What can hang from each mark
Z415: Z354
Z535: Z65 Z348
Z354: Z415 Z930
Z513: Z124
Z65: Z222 Z535 Z566 Z992
Z41: Z222 Z930
Z124: Z415 Z921 Z992
Z921: Z124
Z222: Z124

Each row was made from one small tree. Brackets hold a mark, then the marks that hang from it, in the order of their numbers. Every link used is in the known rows. Write each row's tree.
Known rows
{Z535 {Z65 {Z222 Z124} Z992} Z348}: [ 1.70 -1.95 -0.38 -1.55  1.20 -0.57  0.77 -1.25  1.07 -0.18 -1.40  0.18
 -2.84  0.55  0.51 -0.59 -1.54  0.87  1.04  0.69  1.10 -0.56]
{Z65 {Z222 {Z124 Z415}} {Z535 Z348} Z566 Z992}: [ 1.21 -1.68 -0.55 -1.68  0.26  1.81  0.55 -1.59  2.10 -1.21 -0.35 -0.27
 -2.72 -0.34  0.16 -2.05  1.42  2.26  0.28  0.77  1.07  1.68]
{Z354 Z415}: [-0.08 -1.06 -1.05 -0.25  0.53 -0.47  0.47 -0.35 -0.93 -2.23 -0.10  1.01
 -2.15  0.81 -0.33 -0.89 -1.47 -0.02 -0.57  1.57 -1.29 -0.40]
{Z65 {Z222 Z124} Z566 Z992}: [-0.09 -1.18 -2.20 -1.59  0.57  2.25 -0.49 -0.49  0.64 -1.33  0.22  0.75
 -2.99  0.48 -0.30 -1.57  1.05  2.16  1.11  0.81 -0.53  1.32]
{Z124 {Z415 Z354} Z921 Z992}: [-1.23 -0.37 -1.27 -0.38  1.19 -1.23  1.99 -0.17  1.41 -0.16 -1.41  1.25
 -3.44  0.39  0.24 -1.41  1.76 -1.56 -1.37  0.20 -1.18 -0.06]
{Z513 {Z124 Z921}}: [-0.29 -0.36  1.75  0.93 -1.04 -0.64  1.38 -0.62  1.38  0.15  0.68  0.87
 -5.22 -1.11 -0.17 -0.22  0.27  0.01  0.51  0.79  1.87 -0.35]
{Z65 Z566 Z992}: [-0.01 -0.09  0.76 -1.56  0.10  1.27 -0.71  0.31  0.44 -0.58 -0.18  0.36
 -1.03  0.64  0.21 -1.30  1.94  2.02  0.86 -0.18 -1.98  0.54]
{Z41 {Z222 {Z124 Z921 Z992}} Z930}: [-1.99 -0.62 -2.14  0.24  0.16  0.11 -0.31 -0.56  1.20 -0.11  1.19  1.73
 -1.96  0.25  0.76  0.00 -1.16  5.57 -0.22 -0.05 -2.42  0.77]
{Z535 {Z65 {Z222 Z124} Z566 Z992} Z348}: [ 1.93 -1.58 -0.68 -2.16  0.74  0.25  0.79 -1.13  0.83  0.04 -0.54  0.65
 -2.88 -0.06  0.23 -1.41 -0.73  1.79  1.31 -0.05  0.70 -0.56]
{Z65 {Z222 {Z124 Z921}} Z992}: [-0.79 -1.68 -0.93 -0.54  0.61  0.66 -0.45 -0.80  1.23 -0.46 -0.90  0.68
 -3.96  0.96 -0.32 -0.60 -0.03  1.19  1.00  1.25  0.57  1.24]
{Z921 {Z124 Z992}}: [ 0.00 -0.75 -1.65  0.31  0.17  0.43  0.95 -0.01  2.64 -1.48 -0.43  1.05
 -3.39  0.08  0.52 -0.76  1.37  0.23 -1.01  1.50 -2.08 -0.77]
{Z921 {Z124 {Z415 Z354} Z992}}: [ 0.01 -0.66 -2.46 -0.17  0.95  0.50  2.50 -0.14  2.71 -2.21 -1.31  1.28
 -3.19 -0.11  0.47 -1.28  1.78 -2.21 -1.61  1.41 -2.14 -0.51]
{Z65 Z535 Z566 Z992}: [ 0.34  0.03  2.67 -1.42 -0.84  0.87 -0.78 -0.50  0.80 -0.61  0.74 -0.58
 -1.84  0.26  0.78 -1.15  3.12  2.11  0.22  0.45 -1.11  1.35]
{Z535 {Z65 Z222 Z566} Z348}: [ 2.34 -1.33 -1.47 -1.19  0.58 -0.33  1.56 -0.99 -0.07  0.03 -0.65  1.24
 -1.90 -0.93  0.54 -1.40  0.24  2.14  0.95 -0.09  1.79 -1.67]
{Z41 {Z222 {Z124 Z415 Z992}}}: [-1.36 -0.83 -2.80 -0.17  1.68  1.42  0.70 -0.55  1.39 -2.11  0.71  1.61
 -2.48  0.63  0.17 -0.35  0.24  2.18 -1.13  0.62 -2.08  0.40]
{Z921 Z124}: [ 0.33 -0.67 -0.86  0.74 -0.21  0.37  1.44 -0.16  1.84 -1.52 -0.94  1.01
 -2.48 -0.60  0.19 -0.33  1.20 -0.17 -0.05  1.04 -0.52 -0.83]
{Z513 {Z124 {Z415 {Z354 Z930}} Z921 Z992}}: [-0.48 -0.66 -0.53 -0.13  0.56 -0.49  2.05 -0.47  1.47 -0.66 -0.18  1.19
 -5.76 -0.40  0.18 -0.54  0.83 -2.33 -1.09  0.60 -0.18  0.02]
{Z41 {Z222 {Z124 Z415}}}: [-1.06 -0.76 -2.01  0.16  1.41  1.31  1.03 -0.66  0.76 -2.20  0.35  1.62
 -1.67  0.03 -0.12 -0.03 -0.08  1.82 -0.34  0.30 -0.89  0.40]
{Z513 {Z124 Z921 Z992}}: [-0.60 -0.42  0.88  0.43 -0.66 -0.60  0.95 -0.43  2.15  0.24  1.19  0.85
 -6.15 -0.30  0.07 -0.63  0.51  0.57 -0.47  1.10  0.39 -0.36]
{Z41 {Z222 Z124} Z930}: [-1.31 -0.52 -2.21  0.26  0.26  0.68 -0.04 -0.47  0.38 -1.40  0.94  1.30
 -0.26 -0.17  0.85  0.43 -1.25  5.14  0.44  0.14 -1.86  0.82]
{Z415 Z354}: [-0.91  0.28  0.40  0.10  1.15 -1.44  1.60  0.04 -0.93 -1.66 -1.15  0.27
 -1.45 -0.07  1.10 -0.32  1.40 -1.02  0.35  0.26  0.73 -0.26]
{Z222 {Z124 {Z415 Z354} Z921 Z992}}: [-1.47 -0.46 -1.70 -0.39  0.99 -1.23  2.08 -0.47  1.60 -0.71 -0.59  0.60
 -4.34  0.20 -0.51 -1.09  0.57 -1.84 -0.78  0.10 -0.75  0.73]

Write each row's tree
[ 1.08 -0.08  2.03 -0.29 -0.66 -0.52  0.87 -0.78  0.59 -0.40  0.23 -0.45
 -1.20 -1.31  0.95 -1.34  2.37  3.08  0.18 -0.50  1.44 -0.04] | {Z65 {Z535 Z348} Z566}
[ 0.24 -1.04 -0.20 -1.47 -0.44  1.88 -0.63 -1.31  1.12 -1.33  1.23 -0.22
 -3.75  0.09  0.16 -1.43  2.30  2.31  0.44  1.45  0.26  2.10] | {Z65 {Z222 Z124} Z535 Z566 Z992}
[-0.31 -0.95 -1.57 -0.42 -0.88  0.58  0.41 -1.47  1.13 -0.35  1.96  0.69
 -5.49 -0.84 -0.11 -1.72  2.77  2.59 -0.39  0.96  1.11  1.31] | {Z65 {Z222 {Z124 Z921 Z992}} Z535 Z566}
[-1.06 -0.77 -1.99 -0.51  1.78 -1.23  1.53 -0.06  0.56 -0.37 -2.01  1.35
 -3.18  0.58  0.39 -0.66  1.63 -2.02 -1.36 -0.32 -1.64  0.13] | {Z124 {Z415 {Z354 Z930}} Z921 Z992}
[-2.04 -0.95 -2.03  0.00  2.05  0.28  0.98 -0.71  0.46 -1.35 -0.03  2.10
 -3.44  0.39  0.35 -0.01  0.17  1.05 -0.95 -0.56 -1.40  0.36] | {Z41 {Z222 {Z124 {Z415 {Z354 Z930}} Z921 Z992}}}
[ 0.59 -0.95  0.29 -1.38 -0.44  1.97 -0.86 -1.01  0.71 -1.05  0.66  0.17
 -2.64  0.21  0.80 -1.45  3.11  2.84  0.32  1.60  0.16  1.51] | {Z65 Z222 Z535 Z566 Z992}
[ 0.62 -0.74  3.72 -0.61  0.18 -0.79 -0.41 -0.77  1.63 -0.44 -1.31 -1.34
 -1.14  0.73  1.49 -0.39  1.07  1.91  0.15  0.67  0.49  0.69] | {Z65 {Z535 Z348} Z992}
[ 1.77 -1.07  1.88 -1.50  0.92 -1.43  0.58 -0.55  0.86  0.37 -1.75 -0.11
 -1.36  0.67  1.01 -0.34 -0.94  0.80  0.79 -0.13  0.00 -1.21] | {Z535 {Z65 Z992} Z348}
[ 0.71 -1.28 -1.40 -0.67  0.08  0.49  0.71 -1.45  1.44 -1.08  1.12 -0.03
 -3.85 -0.84  0.57 -1.96  1.85  3.42 -0.30  0.81  1.68  0.74] | {Z65 {Z222 {Z124 Z992}} {Z535 Z348} Z566}
[ 0.54 -1.08 -3.39 -1.06 -0.12  1.68  0.91 -1.35  1.49 -1.98  1.53  0.44
 -4.05 -0.60 -0.20 -1.91  3.02  1.40 -1.08  1.72  0.11  1.57] | {Z65 {Z222 {Z124 Z415 Z992}} Z535 Z566}
[ 1.40 -1.14 -4.26 -1.94  0.47  0.89  1.41 -0.93  0.52 -1.08  0.95  1.46
 -3.89 -0.26 -0.54 -1.38  1.16 -0.09 -0.28  1.05 -0.94 -0.21] | {Z535 {Z65 {Z222 {Z124 Z415 Z992}} Z566}}
[ 0.47 -1.04 -3.04 -0.13  0.52  1.11  1.79 -0.10  3.33 -1.92 -1.05  1.27
 -2.86  0.00  0.02 -1.10  1.62 -1.07 -1.57  1.58 -2.72 -0.50] | {Z921 {Z124 Z415 Z992}}
[-0.51 -1.19 -2.11 -1.64  0.69  1.82  0.83 -0.79  0.95 -0.74 -0.65  1.44
 -3.76  0.03 -0.67 -2.08  1.26  0.42  0.84  0.23  0.00  1.39] | {Z65 {Z222 {Z124 {Z415 Z354} Z921}} Z566 Z992}
[ 2.25 -1.53 -0.25 -2.06  0.75  0.27  0.55 -0.89  0.58  0.25 -0.98  0.99
 -1.93  0.04  0.74 -1.46 -0.06  2.24  1.14  0.00  0.60 -1.06] | {Z535 {Z65 Z222 Z566 Z992} Z348}
[-0.83 -0.29 -0.25  0.15  0.67 -1.31  2.57 -0.37  0.51 -0.29 -2.15  1.24
 -2.23 -0.59 -0.13 -0.88  1.35 -2.06 -0.13 -0.31  0.68 -0.07] | {Z124 {Z415 Z354} Z921}
[ 1.52 -1.53 -1.75 -1.28  0.42 -0.82  1.59 -1.30  0.90  0.83  0.14  1.32
 -4.28 -0.81 -0.05 -1.71 -0.32  2.13  0.60 -0.49  1.45 -1.26] | {Z535 {Z65 {Z222 {Z124 Z921 Z992}} Z566} Z348}
[ 1.31 -1.07 -0.41 -0.23 -0.19  0.55  0.81 -1.27  0.47 -0.82  0.09  0.36
 -2.01 -1.35  0.97 -1.66  2.40  3.75  0.30  0.65  2.79  0.11] | {Z65 Z222 {Z535 Z348} Z566}
[ 2.15 -1.63 -3.19 -1.81  1.03  0.12  2.05 -1.17  1.18 -0.43 -0.29  1.12
 -3.07 -0.67 -0.03 -1.84 -0.23  1.04  0.07  0.18  0.54 -0.99] | {Z535 {Z65 {Z222 {Z124 Z415 Z992}} Z566} Z348}
